Each row was made from one small tree. The marks that hang from a mark follow it in brackets, in alphabetical order. Every link used is in the known rows. Write each row's tree.
Known rows:
E[Z[X]]: [ 1.58 -1.66  0.12  1.74 -0.91 -4.05 -1.19  3.15  0.27  1.89 -1.53  2.99
 -3.00 -3.25  1.43 -1.76 -1.42  0.55  1.90  0.97 -1.04  3.43 -2.44]
F[J]: [-0.07  2.32  0.44 -1.50 -0.44 -1.85  0.46  1.23 -1.47 -1.24  1.30 -0.21
  2.27 -2.95 -1.62 -1.84 -0.40  1.74 -1.18  0.27  0.76 -1.20 -0.98]
A[P Q S[J[F]]]: [ 1.37 -3.33 -6.73  2.86  1.33  2.93 -2.75  0.95 -3.10 -1.97  3.44  4.81
 -0.95  3.72 -3.86 -3.00 -1.66 -0.59  5.08  0.52  6.19 -2.07 -0.37]
A[Q]: [ 0.64 -2.46 -1.97  0.13 -0.15  2.11 -3.33  0.87 -2.33 -0.91  2.24  1.36
 -0.07  2.55 -0.44  1.31 -0.63 -0.08  1.95  2.22  1.26 -1.31 -2.29]
Z[X[A]]: [-1.43 -0.42  0.71  1.34 -1.03  0.63  0.65 -1.37 -1.19 -1.60  2.34  1.23
  1.61 -2.94  0.00 -1.54 -1.55  0.43 -0.42 -0.34 -1.47  3.11 -2.79]
Z[X]: [-0.46  0.17  0.50  0.23  0.30 -1.68  0.54  0.64 -1.55 -0.22  0.47  0.85
 -1.20 -2.73 -0.07 -1.35 -1.74  0.54 -0.29 -0.10 -0.91  3.16 -1.50]
Z[X[A[Q]]]: [-1.19 -1.56 -0.12  1.26 -1.10  1.66 -0.99 -0.97 -2.42 -2.00  3.57  1.97
  1.55 -1.77 -0.23 -0.82 -1.77  0.42  0.47  0.81 -0.83  2.38 -3.99]
Z[E X[A]]: [-2.42 -2.26 -1.69  3.91 -0.60  0.66  2.78 -0.09 -3.02 -0.85  2.75  1.73
  0.97 -3.04  3.35 -0.76 -2.27  0.46 -0.08 -0.81  1.77  4.93 -0.47]
Q[A[P S[J]]]: [-0.37 -0.51 -0.46 -1.48  1.88  0.12  1.25 -1.20  1.29  0.63  1.04  1.52
  1.63  2.78 -4.08 -1.52 -1.88  0.21  4.26 -0.01  1.75  0.52  3.88]
W[A[Q S]]: [ 1.53 -1.54  0.65  0.21  1.13 -1.88 -2.64 -2.09  1.67 -0.31  2.23  1.47
  1.88  1.94 -1.66 -1.31 -3.16 -1.45  4.08  1.27  2.94 -0.36 -4.97]
Z[E X[A[Y]]]: [-1.52 -3.44 -2.53  5.79 -0.69  1.00  2.15  0.04 -3.74 -1.75  2.73  1.43
  1.39 -3.12  3.45  0.25 -2.48  0.41  0.07  0.37  1.83  3.71 -0.52]
Q[A[S Y]]: [ 0.48 -0.13  0.91  1.64  0.59 -1.08  1.20 -2.36  1.17 -1.20 -0.56  0.11
  3.98  1.46 -1.75  0.60 -3.77  0.78  2.76  2.94  0.02  0.43  2.38]
A[P Q S[J] Y]: [ 2.58 -6.25 -7.39  4.92  1.20  4.07 -4.85  0.76 -3.89 -3.51  3.74  4.33
 -0.37  3.78 -3.08 -0.59 -1.68 -1.15  5.85  3.20  7.39 -3.52 -0.83]
S[J[F]]: [ 1.22 -2.19 -3.42  2.39  2.62  0.10  0.66  2.17 -1.72 -1.05  1.62 -0.67
 -2.72 -0.52 -0.95 -1.39  3.34  0.18 -0.50 -1.25 -2.58 -1.78  2.46]
Q[A[S]]: [-0.98  1.53  1.84 -1.13  0.63 -1.44  2.01 -2.59  2.45  0.31 -0.57  0.39
  3.43  1.65 -1.98 -0.82 -3.55  0.58  2.42  1.43 -0.14  2.03  2.27]
M[W]: [ 0.66  2.56  0.18 -0.21  1.06  2.62  1.28  0.67  0.57  2.60 -1.05 -0.62
  0.56  0.40 -0.92  3.28  0.22  2.14 -1.66  0.20  2.09 -0.82  0.29]
Q[A[P S[J] Y]]: [ 1.07 -2.11 -1.57  1.19  1.81  0.45  0.24 -0.94  0.03 -0.78  1.01  1.08
  2.20  2.78 -4.04  0.02 -2.06  0.22  4.44  1.56  1.86 -0.88  3.91]
J[F]: [ 2.09  1.05 -1.77  3.85 -0.08 -1.57  1.39  1.29 -2.13 -1.17 -0.91 -0.29
  0.04 -0.54 -1.42 -0.43 -0.56  1.34 -0.77 -1.42 -2.19 -1.53  1.19]
A[P Q S Y]: [ 2.67 -4.19 -5.84  5.19 -0.72  3.31 -4.62 -0.08 -3.70 -3.32  2.22  4.61
  1.61  3.95 -3.15  0.22 -4.37 -0.64  5.85  3.45  8.07 -3.09 -1.99]
X[A[Q S] Z[E]]: [-1.56 -0.83 -2.48  3.82 -2.12  4.44  0.70 -3.93 -1.99 -3.57  7.57  2.09
  5.38  0.47  5.82 -0.72 -3.35  0.67  2.46  1.53  3.33  0.03 -1.97]
Q[A[S[J[F]] Y]]: [ 1.13 -1.09 -0.82  2.79  1.84 -1.01  1.54 -1.25  0.34 -1.69  0.23 -0.29
  2.73  1.25 -2.40 -0.04 -2.10  0.72  2.46  2.33 -1.37 -0.44  3.63]
E[Z[X[A]]]: [ 0.89 -2.07  0.22  2.54 -1.80 -2.34 -1.14  1.65  0.49  1.03 -0.19  3.34
 -1.30 -3.50  1.54 -1.75 -1.17  0.44  1.75  0.75 -1.28  3.19 -3.40]
M[W[A[P S[J]]]]: [ 1.73  1.39 -0.15 -0.41  2.79  1.51  0.31 -0.18  2.04  3.09  0.66  0.52
  0.63  1.47 -3.33  1.30 -0.52  0.69  1.63 -0.94  4.79 -1.24 -0.88]
A[P Q Y]: [ 3.55 -5.58 -5.30  3.66 -0.41  3.90 -5.57  2.40 -5.52 -2.35  3.04  2.65
 -0.09  4.19 -3.41  3.21 -1.16 -0.13  4.81  2.77  4.77 -5.12 -1.09]
E[Z[X[A[P Q]]]]: [ 1.34 -3.14 -0.97  2.43 -1.94 -1.11 -2.52  2.44 -0.75  0.86  0.85  4.40
 -1.38 -2.01  0.32 -1.43 -1.37  0.41  3.14  0.88  0.28  2.30 -3.81]
X[A[P S]]: [-1.59 -0.41 -1.31  2.34 -2.20  3.95  0.41 -3.96  0.68 -2.20  2.53  3.33
  4.60  0.68 -1.86 -2.50 -1.91 -0.70  2.26 -1.07  3.83  0.15 -1.78]
X[A[Q] Z]: [-0.34 -0.42 -0.34  0.96 -2.24  4.80 -1.61 -3.03 -2.12 -3.52  7.72  0.38
  4.61  0.56  3.20  0.81 -0.58  0.91  1.46  1.23 -1.27 -2.69 -3.06]
A[Y]: [ 2.08 -2.25 -1.57  3.97 -0.06  0.50 -1.34  0.43 -1.72 -2.00 -0.11 -0.61
  0.75 -0.15  0.12  2.09 -0.37  0.10  0.42  2.20  0.12 -2.12  0.11]

Which tree is each row?
[-2.49 -2.80 -2.97  4.59 -0.83  1.32  1.67 -1.02 -3.24 -1.84  3.52  3.35
  1.67 -1.88  3.33 -1.62 -4.13  0.14  1.29  0.78  4.17  5.24 -2.05] | Z[E X[A[Q S]]]
[ 2.42  0.60  0.09  1.65  2.88  1.08  0.30 -0.65  1.88  1.76  0.18 -0.67
  1.41  0.46 -1.72  2.44 -0.52  0.88  0.50  0.92  3.28 -1.62 -1.51] | M[W[A[S[J] Y]]]
[ 1.14 -2.28 -0.38  2.41 -1.71 -1.78 -1.26  2.18  0.03  1.08  0.05  3.95
 -1.46 -2.74  0.38 -1.78 -1.26  0.47  2.47  0.10 -0.14  2.75 -2.98] | E[Z[X[A[P]]]]
[-1.67 -3.91 -3.48  3.73 -0.74  2.45  0.66  0.96 -4.79 -0.91  4.31  3.36
  0.61 -0.94  1.67 -0.28 -2.64  0.31  2.14 -0.37  4.12  3.45 -1.12] | Z[E X[A[P Q]]]
[ 1.55 -1.68 -0.53 -0.32  2.51 -1.62 -1.25 -1.11  2.29  0.71  2.31  1.56
  0.08  1.44 -3.38 -2.93 -1.12 -1.94  4.52 -1.71  3.92 -0.72 -1.81] | W[A[P S[J]]]
[-2.10 -3.57 -2.65  3.95 -0.65  1.73  1.12  0.29 -4.01 -1.32  3.99  2.42
  1.06 -1.76  3.16 -0.17 -2.56  0.48  0.88  0.36  2.32  4.19 -1.64] | Z[E X[A[Q]]]
[-0.35  0.93  0.69 -1.38  0.64 -0.43  1.46 -1.84  1.30  0.64 -0.06  1.79
  3.04  2.97 -4.01 -1.02 -3.69  0.57  4.14  0.26  2.33  0.92  3.04] | Q[A[P S]]
[-0.97 -3.76 -3.49  5.70 -0.62  1.57  1.62  0.73 -4.49 -1.55  3.14  2.28
  1.07 -2.17  1.99  0.16 -2.48  0.46  1.21 -0.49  3.54  3.05  0.11] | Z[E X[A[P Y]]]
[-1.49  0.00 -0.82  2.70 -1.79  3.41  2.15 -2.75 -1.68 -2.35  6.56 -0.34
  4.43 -0.97  5.78  0.46 -0.75  1.05  0.42 -0.64  0.15 -0.51  0.20] | X[A Z[E]]
[ 3.23  0.50  0.01  1.01  1.95  1.61 -0.69  0.79  0.48  2.67  0.08 -0.58
  1.14  1.58 -3.65  4.19 -0.35  1.36  1.08 -0.23  3.62 -3.11 -1.10] | M[W[A[P Y]]]
[-2.11 -2.67 -2.71  3.71 -0.63  1.36  2.18  0.48 -3.58 -0.52  3.03  2.64
  0.63 -2.13  1.97 -0.88 -2.25  0.37  1.15 -1.54  3.49  4.04  0.07] | Z[E X[A[P]]]
[-0.75 -1.98 -1.15  1.14 -1.23  2.46 -1.49 -0.35 -3.10 -1.68  3.77  2.90
  1.17 -0.90 -1.61 -0.95 -1.89  0.23  1.64 -0.12  0.94  1.67 -3.39] | Z[X[A[P Q]]]
[ 2.63 -4.90 -6.31  7.09  1.42  1.98 -3.11  0.05 -3.49 -4.58  2.61  2.24
  0.35  1.61 -0.83 -0.56 -1.73 -0.30  2.96  4.37  2.94 -2.71 -1.42] | A[Q S[J[F]] Y]
[-0.18 -1.95 -0.96  3.08 -1.12  1.55 -0.45 -0.59 -2.82 -2.24  2.62  1.82
  1.61 -2.25 -1.46 -0.53 -1.84  0.42  0.90 -0.11  0.26  1.11 -2.15] | Z[X[A[P Y]]]
[-1.96  0.28  0.49  2.04 -1.13  0.28  1.26 -2.71 -0.32 -2.09  2.05  2.15
  2.34 -3.04  0.15 -3.01 -3.15  0.21  0.05 -0.07  0.22  4.01 -3.21] | Z[X[A[S]]]
[ 2.99 -3.27 -1.59  2.49  2.42 -1.37 -2.20 -0.98  1.04 -0.74  2.22  1.22
  0.62  1.29 -3.29 -1.43 -1.27 -1.85  4.79 -0.18  3.87 -2.34 -1.67] | W[A[P S[J] Y]]
[-1.49  0.31 -2.63  3.54 -2.01  3.94  2.31 -3.67 -1.28 -2.62  6.55  2.37
  5.06  0.05  3.85 -1.85 -3.11  0.66  2.87 -1.23  4.78 -0.11  0.32] | X[A[P S] Z[E]]
[ 1.86 -3.16 -0.98  3.81 -1.82 -1.60 -1.92  2.28 -0.58  0.50 -0.01  3.80
 -1.03 -2.89  0.43 -1.07 -1.35  0.51  2.63  0.83 -0.15  1.96 -2.97] | E[Z[X[A[P Y]]]]
[ 3.03 -2.49 -0.93  4.04  2.52 -2.90 -1.04 -1.34  1.27 -1.54  1.44 -0.24
  1.12 -0.18 -1.70 -1.42 -1.31 -1.25  2.76  0.60  0.89 -1.76 -2.09] | W[A[S[J[F]] Y]]
[ 0.39 -3.91 -5.80  0.99  1.30  3.60 -3.45  0.28 -2.13 -1.34  3.82  4.80
 -1.02  3.95 -3.20 -2.74 -1.37 -1.33  5.42  1.18  7.26 -1.30 -0.99] | A[P Q S[J]]
[ 0.59  0.12 -1.95  4.55 -2.47  4.26 -0.19 -4.24 -1.38 -4.54  6.17  1.66
  6.01 -0.04  1.73 -0.76 -2.79  0.70  2.94  0.48  2.61 -3.04 -1.23] | X[A[P S Y] Z]
[ 1.11 -2.07 -1.45  3.75 -2.42  5.15 -2.53 -2.84 -3.34 -4.85  7.89  0.00
  5.13  0.56  3.11  2.32 -0.74  1.01  1.72  2.80 -1.17 -4.38 -3.01] | X[A[Q Y] Z]
[ 0.56 -2.67 -4.76  3.10  1.45  1.44 -1.80 -0.32 -1.77 -2.53  2.81  2.78
 -0.40  1.79 -0.91 -2.75 -1.45 -0.37  2.60  2.27  2.78 -0.55 -1.56] | A[Q S[J[F]]]
[ 3.54 -3.69 -1.84  2.75  0.85 -0.53 -4.30 -0.91 -0.50 -1.18  2.73  2.45
  1.83  3.20 -3.63 -0.06 -3.47 -1.54  6.07  1.51  5.34 -2.96 -4.16] | W[A[P Q S Y]]
[ 1.58 -2.85 -0.29  3.88 -1.79 -2.11 -1.55  1.86 -0.12  0.20 -0.24  3.21
 -0.88 -3.48  1.62 -1.02 -1.33  0.46  1.73  1.41 -1.34  2.55 -3.36] | E[Z[X[A[Y]]]]
[-0.03 -1.68 -1.98  5.46 -1.85  3.78  1.26 -2.41 -2.87 -3.68  6.53 -0.57
  4.89 -1.14  5.84  1.93 -0.92  1.10  0.59  0.89  0.09 -2.04  0.17] | X[A[Y] Z[E]]
[ 1.84 -5.33 -5.39  5.19  1.28  2.68 -3.77 -0.51 -2.55 -4.07  3.16  2.35
  0.42  1.92 -0.04 -0.46 -1.47 -1.08  3.35  4.97  4.00 -1.91 -1.94] | A[Q S[J] Y]
[ 1.88 -3.48 -3.83  5.54 -0.52  1.86 -3.57 -1.37 -2.28 -3.85  1.43  2.64
  2.20  2.06 -0.04  0.40 -4.08 -0.42  3.40  5.22  4.79 -1.50 -3.17] | A[Q S Y]
[-1.06 -0.63 -0.23  1.20 -1.05  1.37  0.18 -0.77 -1.99 -1.33  2.69  2.20
  1.27 -2.00 -1.55 -1.55 -1.58  0.30  0.81 -1.17  0.31  2.31 -2.21] | Z[X[A[P]]]
[ 1.08 -2.88 -0.37  2.55 -1.85 -1.64 -2.31  2.03 -0.34  0.70  0.66  3.74
 -1.29 -2.63  1.38 -1.38 -1.30  0.37  2.36  1.50 -0.81  2.80 -4.28] | E[Z[X[A[Q]]]]
[-1.50  2.24  0.45  1.93 -2.24  2.91  1.53 -5.48  0.85 -3.53  5.71  0.78
  5.78 -1.20  3.70 -2.08 -2.34  0.83  0.88  0.10  0.14 -0.39 -2.04] | X[A[S] Z]
[ 1.76 -3.73 -0.89  3.78 -1.78 -1.47 -2.66  2.16 -0.95 -0.07  0.59  3.57
 -1.03 -2.70  1.36 -0.64 -1.48  0.55  2.49  2.22 -0.77  1.99 -4.23] | E[Z[X[A[Q Y]]]]
[-0.98  0.57 -0.73  2.07 -2.43  4.41 -0.78 -4.89 -0.84 -4.14  7.25  1.72
  5.74  0.48  3.36 -1.27 -2.90  0.58  2.20  1.75  1.15 -1.37 -3.70] | X[A[Q S] Z]
[ 1.73 -0.39  0.51 -0.05  1.17 -2.29 -1.04 -1.82  2.47  0.72  1.12  1.88
  1.49  1.60 -3.46 -2.30 -2.94 -1.53  4.52 -1.52  4.31 -0.37 -2.57] | W[A[P S]]
[-2.17 -0.59 -2.23  3.55 -0.64  3.54  2.86 -3.96 -0.54 -3.09  7.13  0.86
  4.15 -1.34  6.09 -2.22 -1.29  0.31  1.16 -0.21  1.95  0.54  0.27] | X[A[S[J]] Z[E]]
[ 1.11 -0.60 -0.43  1.41  0.39 -0.19  0.48 -1.51  0.21 -0.82 -0.08  1.32
  3.49  2.89 -4.03  0.62 -3.90  0.66  4.48  1.75  2.30 -0.65  3.10] | Q[A[P S Y]]
[ 0.51 -1.54  0.08  2.97 -1.84 -2.55 -0.80  0.81  1.07  0.63 -0.47  3.90
 -0.66 -3.54  1.64 -2.72 -2.23  0.26  2.06  1.05 -0.16  3.99 -3.82] | E[Z[X[A[S]]]]
[-2.00  0.87 -1.20  3.81 -1.95  2.89  3.05 -4.53 -0.40 -2.92  6.02  1.11
  5.47 -1.21  5.96 -1.65 -2.84  0.78  1.11 -0.14  2.57  1.00 -0.50] | X[A[S] Z[E]]
[-1.09 -0.88 -1.83  1.88 -1.17  4.87 -0.93 -4.34 -0.99 -4.28  8.45  1.52
  4.37  0.50  3.30 -1.86 -0.95  0.24  2.27  1.65  0.66 -1.63 -2.89] | X[A[Q S[J]] Z]
[-0.61 -0.70 -2.20  6.55 -2.07  3.29  2.05 -4.37 -1.60 -4.48  6.07  0.62
  5.96 -1.37  6.14 -0.13 -3.18  0.76  1.44  1.37  2.57 -0.68 -0.48] | X[A[S Y] Z[E]]
[-0.51 -3.06 -2.23  1.39 -2.14  5.87 -2.66 -1.47 -2.13 -2.09  4.70  2.92
  3.36  2.58 -2.29  0.62 -0.03 -0.41  2.87 -0.06  2.51 -2.31 -2.78] | X[A[P Q]]
[-0.35 -4.63 -3.38  5.18 -1.03  5.40 -2.33 -3.32 -1.35 -4.74  4.78  2.28
  4.20  0.85  0.14 -0.47 -0.55 -1.03  2.04  2.97  2.05 -1.74 -3.24] | X[A[Q S[J] Y]]
